Each row was made from one path, in order. Every step used is in the known rows, and no mark comes twice. Write each row's path.
Known rows:
dadi -> masup -> korabu: [ 11.0 -18.2  -7.7 -10.1  11.3  -8.2  30.4  -2.4 -24.6 -42.1   5.0 -19.6
  17.2   6.1 -22.1  12.5 -18.2 -22.6  16.0  15.8   4.5 -27.0]
masup -> dadi: [ 15.1  -0.4 -21.7   9.3  26.4  10.7  27.0  -4.1   1.4 -20.1 -17.3 -13.6
  33.6  28.3   1.6  -1.0  22.1 -14.1  -2.7  15.8 -23.1  -1.2]
bitopef -> masup -> korabu -> forug -> dadi: [  6.6  22.8 -13.9   5.9 -37.8 -37.5  18.7   0.5  11.7 -37.4  18.1 -16.3
 -25.5  26.0  -1.4  20.4 -19.7 -26.6  10.1   3.0  47.5 -23.8]
masup -> dadi -> boruz: [ 23.3  -4.5  -4.0   4.9  37.9  22.2  15.2  14.0   0.3 -15.9 -21.7  -1.8
  28.5  15.3  -3.2 -16.3  29.2   0.0  10.7  21.7  -8.4   4.0]
boruz -> korabu -> masup -> dadi: [ 25.2  -9.1 -22.1   5.2  20.5  -2.6  15.8  23.3  -6.1   4.9  32.0  -0.4
  14.2  -0.2  -5.2   9.3  23.4   2.2   6.1  19.7  -9.2 -16.5]
forug -> dadi -> masup -> korabu -> boruz: [ 10.7 -27.8   9.2   5.9  11.4   6.3  11.4  -5.1   0.9 -37.6   5.7 -35.3
 -19.6   7.7 -28.4   1.5   2.7  -4.1  17.6  42.3  18.2 -32.6]
korabu -> masup: [ 22.3  -9.4  -3.2   0.9  35.2 -11.4  21.2 -11.9  -6.8 -32.4  25.7   6.4
  24.1  17.1   6.6  17.2  20.6 -14.2 -28.1  -0.3 -19.3 -16.9]
boruz -> korabu: [ 16.8 -30.0 -15.6 -10.5  18.6  -4.2   5.6  -6.8   0.3 -15.0   8.5  14.1
   1.8  -0.1  -0.3  17.7  20.5 -29.6 -14.6  -6.1   3.1  20.2]
korabu -> boruz: [ 27.9 -28.4  16.9  -3.6  27.2  21.7   6.0 -25.4  12.4 -25.4  -6.4   2.7
   6.2  21.4   2.4  16.9  39.5 -16.6 -36.3   3.8 -14.6  -0.8]
forug -> korabu -> masup -> bitopef: [ 29.1  15.9  -8.8   3.0  19.0 -21.7  -1.8   3.5 -26.7 -30.7  41.5   4.4
  50.7   9.5  18.5  15.1 -12.3 -14.8 -38.5  -6.7  -6.3 -14.8]
masup -> bitopef -> boruz -> dadi: [  5.6 -10.3  10.1  -3.3  37.5  39.2   7.5 -13.3 -14.9 -26.7 -34.6  12.4
  22.9  15.0 -12.0   7.8  19.8   9.9 -25.8  -9.3 -10.1  42.7]
dadi -> masup -> bitopef: [  7.5  -9.4  -7.5  -1.3  25.2   0.8  18.8 -12.6 -27.0 -34.8  -4.4   6.0
  47.1  -2.7 -19.5   4.2 -19.0  -8.4  -2.3  22.0 -13.8  -6.0]
korabu -> forug -> dadi: [ 12.3  -4.1 -19.4  16.1  -4.8 -12.9   2.1 -11.3  28.4 -33.2  -3.3 -16.8
  -0.9  33.2  15.0   5.8  -1.2 -27.0 -14.1  -0.1  22.2  10.7]
masup -> korabu -> boruz -> dadi -> forug: [ 25.2 -26.5   1.1   8.9  10.6  40.9  -5.3 -21.0  10.3 -25.2 -19.8 -50.5
 -25.9   0.9  -0.7   7.5  10.1  -7.9 -13.5   2.9  13.5   7.1]
korabu -> forug: [ 25.4  -5.3  -9.6   1.2  -5.1  -4.4   6.3 -12.2  12.6 -29.9  -2.8  -3.5
  19.6  28.3  17.9  25.0  -2.5 -32.4 -25.0 -20.5   5.9   6.4]
forug -> dadi -> masup: [-11.9 -20.4  -9.7  17.0  32.9   2.9  14.1 -14.2   5.2 -40.1 -10.3 -31.9
  17.0  10.3 -19.3 -16.1  -2.1 -17.4   3.4  32.4   0.3  -8.4]
bitopef -> masup -> korabu -> boruz: [ 22.0  -2.1  22.7 -14.0  -7.5  -2.3  22.4 -14.7  -5.8 -31.7  15.1   2.8
 -18.7  14.9 -14.6  32.9  21.6 -15.8  -9.9   7.4  14.7 -34.9]
masup -> bitopef -> boruz: [ 15.9  -7.8   4.6  -2.0  26.9  12.1  11.5 -24.7 -29.8 -34.9 -14.9  27.3
  23.3  19.1  -8.5  28.0  20.2  -1.2 -21.9   4.0  -8.3  21.0]
boruz -> korabu -> forug -> dadi -> masup: [  0.4 -26.3 -14.8  11.6 -13.1  -5.7  -9.6  13.8  15.6 -11.3  10.1 -29.6
  -9.0  -6.2 -16.3   2.0 -23.7 -18.1  14.8  14.6  36.9   0.2]
boruz -> dadi -> forug -> korabu: [  5.3  -7.7 -18.2  23.0  23.2  34.9 -23.2 -16.1   6.2 -24.5 -23.2 -74.9
  25.6   6.0  18.8 -13.5 -11.7 -36.4 -43.0 -23.8   5.9  25.7]
korabu -> forug -> dadi -> masup -> bitopef: [  2.4   2.4 -16.7  17.0  -8.4 -11.1   0.7  -0.3  -0.1 -30.1  -1.2 -17.0
  24.5   7.6 -11.2  -3.4 -40.2  -4.1  10.1  26.0  22.3  -3.9]
forug -> dadi -> boruz -> korabu: [ 12.3 -30.0  -3.9   1.7  30.8  -2.4 -10.4  11.5  15.4 -14.6   3.9  12.1
 -22.2 -10.4  -7.5 -14.0  29.7  -9.1  11.2  16.9  31.6  27.8]

Which path is each row?
[ 22.0 -29.5   9.9  -5.8  27.1   7.2   6.0  -2.1 -21.0 -10.9  30.0  17.2
  -8.8   0.5 -12.9  38.8  39.6   2.0 -16.8  -0.1   2.0  -0.7] | bitopef -> boruz -> korabu -> masup
[  5.5 -27.1  32.8  -0.3  32.8  59.9 -18.6   6.0   7.9 -16.8 -17.8 -60.7
  31.8   2.7 -11.0 -17.8  -0.9 -12.3 -37.6  -9.5  -6.2  -5.2] | forug -> korabu -> boruz -> dadi -> masup
[ 15.0  18.8   5.7   1.4 -27.0 -26.8   8.3  16.9   9.6 -35.3  14.5  -5.3
 -32.0  12.3  -4.2   6.9 -10.9 -11.9  24.1   8.5  62.0 -19.7] | bitopef -> masup -> korabu -> forug -> dadi -> boruz
[ -6.9  -7.9 -17.5  14.4  26.0  -9.0  12.3  -9.7 -10.8 -37.4  -4.5  -9.6
  28.7  -0.1 -22.3 -13.5 -17.4  -3.2   8.7  40.8   2.8  -0.9] | forug -> dadi -> masup -> bitopef
[ 19.1 -18.1 -16.0  31.2  13.1  27.9  -3.8   0.4 -26.7   5.7  12.6 -38.6
  -9.5 -10.2 -16.2  25.4  28.0  15.1   8.9  30.9   5.4 -10.6] | bitopef -> boruz -> korabu -> masup -> dadi -> forug
[ 26.4 -16.7  -8.4  -3.6  27.1  18.9   1.8  31.4  -0.7   5.8  -6.0   6.9
   6.7  -8.5 -11.1 -10.5  29.6   0.3  22.2  19.5   9.0  14.2] | masup -> dadi -> boruz -> korabu
[ 11.8  -3.1 -36.3  35.3  17.5  19.3  11.3 -20.0  -2.0 -18.5 -23.5 -50.8
  22.6  14.6   3.3  -0.4   7.5 -16.1  -0.5  27.3  -9.6  -2.6] | masup -> dadi -> forug
[ 36.4 -22.7   4.3 -13.6  -4.9   2.1 -16.4  20.4  10.7  -3.9   8.6  19.1
  -8.9  -7.2   6.0  15.1   5.0 -15.9  -0.4 -17.2  36.3  22.6] | dadi -> boruz -> korabu -> forug
[  1.1 -21.9 -19.1  21.6  31.8  35.5  -2.5 -29.7  12.1 -27.1 -33.2 -48.0
   9.8   3.2   6.1  -8.5   5.8 -22.0 -26.1  -8.5  -5.7  31.6] | boruz -> dadi -> forug
[ 13.0  -4.4  27.7 -15.9   6.8  25.6  17.1  -3.5   9.4 -24.7  -3.3 -11.4
 -19.1   7.7 -16.3  10.4  22.3  -5.8 -12.9  -7.8  13.3 -13.6] | bitopef -> masup -> korabu -> boruz -> dadi
[ 22.6 -10.6 -36.0  29.8  10.2   6.1   0.6   5.3 -11.7   4.4  24.7 -37.4
   1.8 -13.7  -2.8  10.6   9.9   1.3   8.7  30.7   1.0 -16.9] | boruz -> korabu -> masup -> dadi -> forug
[ 10.2  -6.2  13.2   9.2  -3.9  34.8   4.4 -19.8   3.9 -24.0 -11.8 -47.8
 -29.9  -4.2 -14.5  13.0   8.6  -8.2 -10.6   3.8  22.9 -14.5] | bitopef -> masup -> korabu -> boruz -> dadi -> forug
[ -0.9  20.4 -10.5  10.8  12.0   5.0  34.3  -4.4  -4.2 -17.3  -9.5 -11.8
  28.5  21.1 -11.2   2.0  19.6 -15.3  -0.6  17.4 -12.5 -21.8] | bitopef -> masup -> dadi
[ 21.2  -6.1  -1.1  11.7   7.5  -4.0  -9.1   6.1  26.6 -30.8  -9.0  -6.1
  -6.2  21.9  11.5  -9.0   6.7 -13.2  -1.0   3.0  36.0  15.5] | korabu -> forug -> dadi -> boruz
[ 33.7  14.1   2.9  10.7  32.5  11.0  -1.8  37.0 -14.1 -12.2  23.0 -26.0
  42.9  13.8  11.6 -13.6  11.6   0.9  -5.6   9.6  -3.3 -28.1] | forug -> korabu -> masup -> dadi -> boruz
[  3.8 -29.8   6.9  -9.1  17.9  18.7   1.4  -0.1 -44.1 -12.7  -1.9  13.1
  17.1 -20.6 -41.1  24.2  -0.3   8.4   7.9  21.6   8.0   9.7] | dadi -> masup -> bitopef -> boruz -> korabu
[ 17.6  12.6 -19.2  23.7  19.3  14.2 -21.5  -1.4 -18.9 -22.0  15.8 -46.7
  37.2  -7.8  17.1  -4.6 -27.2  -5.8 -41.6  -9.3   1.9   6.7] | boruz -> dadi -> forug -> korabu -> masup -> bitopef
[ 29.7 -20.2 -15.0  -9.5 -16.7  -8.2  -7.0   3.8  11.8  -7.3  12.3   8.2
  -2.6   6.6  11.1  28.3  -2.6 -30.8 -13.5 -20.2  24.4  18.5] | boruz -> korabu -> forug
[  8.5  16.6  10.3   5.5  23.6  14.1  25.0  13.4  -6.1 -14.9 -12.4  -0.7
  21.8   8.7 -15.0 -10.5  25.7  -0.9  13.4  21.9  -0.5 -18.1] | bitopef -> masup -> dadi -> boruz
[ 19.9 -21.7  -1.7 -10.8  16.1   8.0   0.2  -8.7 -30.4 -12.6   0.7  38.4
   3.1  -4.4 -17.2  33.8  22.0   0.1  -9.1   5.1  11.1  31.3] | masup -> bitopef -> boruz -> korabu
[ 30.8 -10.4 -15.6  -9.2  16.4 -25.4   4.4   7.3 -22.4 -11.1  46.7  40.2
  16.7 -15.1  -2.2  24.0   6.6   0.8 -13.2   8.3  -0.9   1.5] | boruz -> korabu -> masup -> bitopef
[ 17.2 -10.7  -9.8   7.7 -19.0  -4.9 -17.8   2.7  -2.4 -10.2   4.5  16.2
 -20.2   6.8  -9.2  27.6   0.6   5.7   0.4   8.5  44.2  32.7] | masup -> bitopef -> boruz -> korabu -> forug -> dadi
[ 25.1  17.6 -17.1  16.6  21.5   0.0   9.4  20.6 -13.4 -15.1  27.7 -35.9
  49.7  25.5  15.2  -1.4   4.2 -13.6 -21.0   4.3 -15.5 -32.0] | forug -> korabu -> masup -> dadi
